Each row was made from one small tree. The marks that hang from a mark follow it in brackets, in alphabetical order. Every link used is in the known rows. Write each row's tree.
Known rows:
M(A D(C)): [ 3.82  0.45 -1.25 -0.05  1.27 -2.42  0.72  0.13  0.96  0.42  0.53  1.51
 -1.34  1.81  1.29 -1.22  0.53  1.08 -2.65]
E(C(D) Z): [ 1.13  0.14 -0.04 -0.28 -1.18 -0.15  0.07  2.53  3.03 -0.32  0.01 -0.61
 -1.25 -0.75  3.07 -0.92 -2.12 -0.51 -1.93]
A(W): [ 1.39  0.20  0.31 -2.32 -0.32 -1.64  0.88  1.03 -0.14 -0.13 -0.20  0.95
 -0.93 -0.62  0.36 -1.33 -0.14  1.25 -2.19]
Z(E(C)): [ 2.80  2.17  0.15 -1.92  2.46 -0.28 -0.26  3.03  2.49 -0.46  0.36  0.71
 -1.45 -0.84  3.58 -1.23 -0.94  1.37 -2.43]
E(C Z): [ 1.55  0.88  0.30 -1.77 -1.99 -0.03 -0.11  2.56  2.73 -0.52  1.70 -0.24
 -1.45 -1.73  3.21 -1.10 -2.19  0.00 -2.38]
M(A(W)): [ 2.64 -0.29  0.09 -1.45 -0.55 -3.43  1.01 -0.06 -0.50  0.01  0.05  1.23
 -0.64 -0.21  0.31 -1.78  0.92  1.97 -2.19]
A(W Z): [ 0.36 -0.48 -0.65 -1.57  0.19 -2.65  0.49  1.01 -0.39  0.02 -1.82  1.17
 -0.40 -0.31  0.13 -1.88 -1.78  0.89 -1.84]
C(D E): [ 0.80 -0.48 -0.39 -0.36  0.10  0.03  0.87  2.55  2.69  0.09 -2.72 -0.86
 -1.75  1.38  2.89 -0.90  0.19 -0.58 -1.55]
W(D): [-1.44  0.59 -0.23 -1.89  1.84 -2.55  0.49  1.19  0.58  0.35 -0.40  1.29
 -1.11 -0.51  2.54 -0.80 -0.10  0.31 -2.67]
M(A D(C(E))): [ 4.54  0.21 -1.02 -0.22  0.06 -1.77  0.80  1.43  1.89  0.34 -0.44  0.17
 -1.78  1.89  2.33 -1.43  0.91  0.36 -1.80]
M(A): [ 1.82 -0.03 -0.44 -0.81  0.30 -2.20  0.79  0.23  1.01  0.16  0.15  1.36
 -1.15  0.69  1.86 -1.35  0.77  1.44 -2.59]
M(D): [ 3.24  0.72 -0.72 -1.75  0.75  0.22  0.93  0.96  1.38  0.79 -0.29  1.06
 -1.56  0.65  1.83 -0.99 -0.32  0.48 -2.69]
C(E): [ 1.13  0.28 -0.07 -1.79 -0.51  0.23  0.61  2.55  2.43 -0.05 -1.07 -0.49
 -1.91  0.34  3.08 -1.00  0.14 -0.08 -1.86]
W(D(C(E) Z)): [-2.32  0.54 -1.30 -1.25  1.61 -1.63 -0.57  2.43  2.41 -0.55  1.68 -0.73
 -1.05  0.46  2.84 -1.01 -0.38  0.93 -1.69]
M(A(W) D(Z(E))): [ 5.53  0.63 -1.03 -1.76  2.75 -1.65  0.23 -0.32  0.73  0.31  2.33  0.70
  0.11  0.03  0.75 -2.46 -0.72  3.74 -1.84]
M(A(W Z(E)) D): [ 5.72 -0.20 -1.02 -1.09  3.11 -3.87  0.44 -0.16 -0.45  0.86 -1.80  1.55
 -0.02  0.23  0.82 -2.83 -2.03  2.19 -1.69]
A(W(D)): [-0.45  0.32  0.28 -2.62  0.90 -3.79  0.78  0.93 -0.87  0.26 -0.39  1.16
 -0.64 -1.49  0.89 -1.17 -0.19  0.98 -2.22]
W(D(C Z)): [-3.02  0.92 -1.48 -1.23  2.68 -2.25 -0.50  1.27  1.50 -0.53  2.55  0.77
 -0.58  0.46  1.82 -0.86 -0.53  1.55 -2.41]
C(D(Z)): [-0.90 -0.08 -1.55 -0.22  1.35  0.58  0.09  1.07  2.56 -0.23  0.74 -0.06
 -0.84  1.38  1.57 -1.05 -0.45  1.54 -2.07]
M(A(W Z) D(C)): [ 3.97 -0.63 -1.63 -0.06  0.98 -4.76  0.64 -0.11 -0.94  0.57 -1.16  1.80
 -0.31  1.21 -0.54 -2.24 -1.23  1.33 -1.79]
M(A(W) D(C)): [ 4.70  0.08 -0.61 -0.75  0.29 -3.76  1.06 -0.11 -0.54  0.37  0.50  1.51
 -0.81  0.99 -0.33 -1.63  0.64  1.75 -2.21]

Write each row's tree:
[-0.42  0.95 -0.38 -2.75  4.13 -2.72 -0.42  1.01  0.37 -0.32  1.90  0.53
  0.21 -1.47  1.57 -1.78 -1.27  2.85 -1.91] : A(W(D(Z(E))))
[-0.92 -0.48  0.71 -2.00 -0.81 -3.85 -0.01  2.39  0.75 -0.75  0.51 -1.27
 -0.67 -1.57  2.13 -1.38 -1.88 -0.72 -1.22] : A(W(D(C(E(Z)))))
[-0.46  1.39 -1.40 -1.11  4.24 -0.14 -1.04  1.92  2.69 -1.17  2.78  0.32
 -0.73  1.21  2.07 -1.34 -1.28  2.48 -2.27] : D(C Z(E))
[ 4.91 -0.85 -1.26 -0.84  0.22 -3.83  0.97 -0.62 -0.88  1.02 -1.78  1.67
 -0.25  0.35 -0.13 -2.37 -1.27  1.51 -1.88] : M(A(W Z) D)
[-0.06  0.45 -1.32 -0.46  4.25  0.61 -0.41  1.45  3.00 -0.44  0.63 -0.21
 -0.53  1.41  2.35 -1.36 -1.19  2.11 -1.92] : C(D(Z(E)))
[ 2.23  0.85 -1.84 -1.12  0.43  1.16 -0.06  2.22  3.25 -0.14  1.70 -0.78
 -1.55  1.55  2.16 -1.16 -0.62  1.00 -1.81] : M(D(C(E) Z))
[ 3.14  0.64 -0.83 -1.15  0.37  0.01  0.68  2.55  2.33  0.22 -0.66 -0.20
 -2.12  1.52  2.41 -1.00 -0.18 -0.35 -1.95] : M(D(C(E)))
[-1.18 -0.50 -0.58 -1.86  1.40 -4.80  0.37  0.76 -1.24  0.39 -2.08  1.51
  0.09 -1.23  0.79 -1.74 -2.00  0.65 -1.89] : A(W(D) Z)
[ 3.82  0.25 -1.90 -0.80  0.56 -0.38  0.43 -0.49  1.83  0.62  2.38  0.81
 -0.69  1.00  1.52 -1.67  0.18  2.54 -2.42] : M(A D(Z))
[-0.32  0.13 -0.36 -2.04  4.46 -4.91 -0.18  1.27 -0.87  0.21 -2.16  1.34
  0.28 -1.29  1.59 -2.17 -2.61  1.10 -1.71] : A(W(D) Z(E))
[ 1.02 -0.41 -0.49 -1.24  4.19 -6.53 -0.06  0.12 -1.20  0.34 -1.92  1.75
  0.52 -0.93  1.50 -2.66 -1.65  1.83 -1.73] : M(A(W(D) Z(E)))
[ 1.46  0.07 -0.46 -1.89  3.11 -2.69 -0.04  1.45  0.04 -0.15 -1.94  1.09
 -0.08 -0.40  1.05 -2.31 -2.63  1.49 -1.73] : A(W Z(E))
[ 6.21  1.97 -1.47 -1.15  2.53 -0.22 -0.32  1.20  2.83  0.22  2.82  0.62
 -0.75 -0.15  3.03 -1.96 -0.75  3.33 -2.20] : M(A D(Z(E(C))))
[-2.24  1.43 -1.24 -1.33  5.61 -2.38 -1.14  1.69  1.93 -0.80  2.60  0.64
 -0.32  0.35  2.72 -1.22 -1.35  2.10 -2.27] : W(D(C Z(E)))
[ 1.86  1.45 -0.83 -1.30  2.88 -1.16 -0.58  2.96  2.19 -0.25 -1.20  0.97
 -0.83 -0.57  3.32 -1.85 -2.73  0.98 -2.12] : A(Z(E(C)))
[-0.13 -0.41 -1.35 -0.36  0.24  1.31  0.18  2.34  3.54 -0.33 -0.24 -1.52
 -1.28  1.44  2.66 -1.11 -0.26  0.78 -1.32] : C(D(Z) E)
[ 2.45  0.43 -0.54 -0.62  2.60 -2.59 -0.13  2.72  0.82 -0.19 -3.04  0.73
 -0.19 -0.48  1.69 -2.07 -2.69  1.11 -1.27] : A(W Z(E(C(D))))
[-0.62  0.57 -1.44 -1.04  0.17  0.59 -0.40  2.70  3.35 -0.92  1.97 -1.00
 -1.41  1.27  2.39 -1.11 -0.33  1.18 -1.67] : D(C(E) Z)
[-1.21  0.25 -0.67 -1.39  5.10 -5.76 -0.51  1.56 -0.73 -0.36 -1.60  1.40
  0.25 -0.39  1.16 -2.01 -2.68  0.99 -1.78] : A(W(D(C)) Z(E))
[ 1.25  1.16 -0.19 -2.21  3.39 -4.67 -0.46  2.50 -0.20  0.09 -1.68  1.39
  0.03 -2.35  2.39 -2.18 -2.82  1.16 -1.70] : A(W(D) Z(E(C)))
[ 3.92  0.24 -1.59 -0.70  0.44 -2.53  0.43 -0.41  0.23  0.00  2.83  0.88
 -0.27  1.02 -0.65 -1.85  0.13  3.11 -1.96] : M(A(W) D(C Z))
[ 1.94 -1.04 -0.76 -0.66 -0.10 -4.35  0.63 -0.17 -0.73  0.22 -1.55  1.47
 -0.10  0.12  0.06 -2.29 -0.89  1.67 -1.88] : M(A(W Z))
[ 0.22  2.32 -0.76 -2.15  3.81 -1.19 -0.98  2.52  2.50 -0.38  2.49  0.45
 -0.53 -1.65  3.85 -1.36 -1.46  2.28 -2.19] : W(D(Z(E(C))))
[ 2.33  1.38 -0.18 -0.65  3.07 -0.45  0.00  3.03  2.76 -0.19 -1.33  0.38
 -1.38  0.18  3.48 -1.06 -1.03  0.81 -2.09] : Z(E(C(D)))
[-1.89 -0.13  0.12 -1.33 -0.06 -2.67 -0.22  2.74  2.30 -0.60  0.51 -1.15
 -1.25 -0.64  3.67 -0.99 -1.90 -1.34 -1.73] : W(D(C(E(Z))))
